Known rows, with every step that occurs:
rapug gapak dizi zemo: [ 38.3  -5.6  18.4  63.7  39.4 -25.0  -3.3 -21.4  39.7  26.5  16.0  12.3
   6.7  10.9  36.6  18.3  42.2 -24.5]
pibov bolat: [ 15.2  -5.1   2.5 -10.1  40.6 -16.5  21.0   4.8  46.6 -12.0  42.5  51.2
  16.2  12.4   1.6  21.6  30.0  27.9]
sipit zonik: [ 50.9 -10.7   8.7  -7.3  34.3 -10.4  11.1   5.0  18.0 -18.3  17.2  17.3
 -15.2   0.9  14.2  -4.8  25.0   7.5]
lifi zonik bolat pibov rapug gapak sipit: [ 31.5 -11.0   7.8  22.4  31.2 -19.3   4.4   9.3  32.5 -19.5  44.8  11.7
  30.6  13.2 -10.3  11.9  26.6 -56.6]
rapug gapak sipit zonik: [ 64.2 -16.5   7.9  51.1  35.5 -19.0  -4.6 -11.5  24.5   6.8  36.8  19.2
 -23.1  13.9  24.0   7.3  20.8 -21.3]
bolat pibov: [ 19.6  -5.2  13.9 -12.4  41.5 -23.9  14.2  -2.4  47.2   3.2  16.5  41.8
  14.0   5.1 -13.3  19.2  26.2  -5.6]
gapak dizi: [ 27.8  -4.7  15.3  14.5  37.3 -12.6   3.0  -5.2  36.2  11.7  33.0  11.8
  16.1   3.9  26.3   8.7  40.8  -3.0]
sipit zonik bolat zemo: [ 36.4  -4.6   7.2   0.3  34.4  -1.9  -5.2   9.7  26.9 -66.1  -5.0  22.9
 -27.2   1.0 -14.7  -5.2  22.6  -3.5]
bolat gapak sipit: [ 36.7 -15.0   2.2   7.8  38.4 -20.8  -2.9  -2.4  42.0  47.0  43.3  16.0
 -21.9  14.3  -1.0   7.5  13.2   7.0]
bolat gapak dizi: [ 16.6  -6.4   8.4  18.3  37.6 -23.4  -7.7  -0.4  33.8  48.0  30.4  12.7
   0.7   6.6   5.7   6.3  29.1  -4.5]
bolat gapak sipit zonik lifi: [ 54.6 -15.6   1.9   7.1  36.6 -17.0 -13.5   4.7  31.5  34.9  31.4   6.2
 -35.0   5.2   4.9  -4.2   9.6 -11.1]
zonik bolat pibov: [ 17.3   0.1  11.7  -7.8  37.0  -5.5   7.7   5.8  40.0 -35.3   2.2  16.1
  16.7   7.8 -24.9  12.3  27.2  -2.6]
gapak bolat zemo: [30.6 -1.2  9.1  1.1 39.7  0.6 -9.0 14.1 68.6  3.4 27.7 53.6  9.4 10.0
  2.9 13.4 28.5 11.2]
bolat zemo: [ 12.0  -4.3  11.9  -9.1  41.3 -16.6   5.2  -4.5  48.2 -24.9  10.3  54.3
 -18.0  10.1  -6.9  14.6  23.7   1.1]
lifi zonik bolat gapak: [ 23.9  -6.9   3.6 -12.5  30.1  -5.4  10.6  20.3  20.4 -38.9  31.9  -5.8
  25.9  12.8   1.0  -4.4  21.8 -28.7]
lifi zonik: [ 34.3 -10.4   9.2 -22.8  32.9 -10.8  26.0  10.8  23.9 -31.9  45.7  10.7
  31.3  11.0  26.1   1.0  26.8 -22.6]
pibov rapug gapak sipit: [ 32.4 -15.0  11.5  47.8  32.8 -32.2   3.8 -12.8  27.6  82.1  51.6  24.3
  -2.1  19.3   5.8  24.8  32.3 -11.0]
sipit zonik bolat gapak dizi zemo: [ 45.9  -6.1   6.8  24.1  34.6  -8.5 -13.5   6.4  30.4 -16.2  -2.9  -7.6
 -22.8  -2.4  -2.7  -7.9  28.7  -5.2]
gapak sipit zonik bolat pibov rapug: [ 55.6 -15.5   5.2  19.6  34.7 -13.5  -8.0   2.9  42.3   3.3  35.1  14.5
 -20.8   3.3 -18.8   5.2  21.7  -7.9]

Rows:
[ 22.3  -6.3  10.7  34.4  34.4 -19.8  -4.3  -1.6  40.5  15.6  21.6  19.8
   8.8  13.3 -31.9  21.9  29.2 -21.2]  zonik bolat pibov rapug gapak sipit
[ 34.0 -13.9  11.7  41.9  37.4 -42.1  -3.9  -7.8  39.5  54.5  33.8  45.3
  -5.8   6.1 -22.9  23.7  27.2 -31.9]  bolat pibov rapug gapak sipit zonik
[  6.3  -6.1  -2.3  -2.5  40.9 -26.3   9.2   8.0  46.2  19.0  41.0  50.9
   5.4  13.8 -13.6  19.6  22.9  21.7]  pibov bolat gapak
[ 58.0 -12.7   7.9  55.5  35.7 -17.7 -11.7  -7.5  32.1 -11.2  23.8  20.7
 -18.0  11.7  -0.2   9.7  20.1 -33.5]  rapug gapak sipit zonik bolat pibov
[ 18.7  -5.3  11.9  29.0  30.5 -20.9   1.3  10.2  27.7 -20.4  36.5   9.6
  43.9   8.5  -7.0  11.0  36.5 -63.9]  lifi zonik bolat pibov rapug gapak dizi
[ 62.6 -14.1   4.7  13.4  36.8  -5.7  -7.1   2.6  43.5 -29.5  28.2  12.8
 -23.2   3.0  -9.7   0.4  17.5  -6.5]  gapak sipit zonik bolat pibov
[ 67.2 -15.0   3.7  11.2  34.5   1.3  -3.6   2.8  35.0 -29.0  32.8   0.8
 -26.6   6.4   5.2  -4.3  18.7   4.2]  gapak sipit zonik bolat
[ 28.1  -3.5  11.3   7.2  37.3 -15.2  -2.6  16.1  64.9  66.5  41.6  46.0
  37.3   6.4 -13.7  23.2  35.6   4.6]  gapak bolat pibov rapug
[  8.7  -7.4  15.1  -1.9  38.4 -36.5  13.3  -2.2  44.0  54.2  27.1  44.9
  16.1   5.6 -28.1  26.7  32.5  -7.0]  bolat pibov rapug
[ 27.1  -7.2  12.2  44.1  31.2 -23.0   0.6   2.5  31.9  91.0  45.6  31.2
  24.2  17.5   7.7  24.6  39.6  -5.3]  pibov rapug gapak bolat
[ 40.5  -7.2   3.4   2.7  31.5  -5.0  -4.7  14.2  14.8 -24.7   3.6  -0.4
 -19.7   2.3 -12.2 -10.0  19.8   2.5]  sipit zonik bolat gapak
[ 35.9  -6.7   9.7  29.3  31.8 -19.4  -5.3   6.3  19.1 -10.5   3.3  19.6
  -6.7   2.1 -24.3   5.8  28.6 -24.3]  sipit zonik bolat pibov rapug gapak
[ 50.5 -17.4   0.1  12.9  37.3 -20.7  -9.2   1.8  34.7  33.3  38.6  14.9
 -35.3   7.8  -2.2  -1.8  11.3   1.5]  bolat gapak sipit zonik
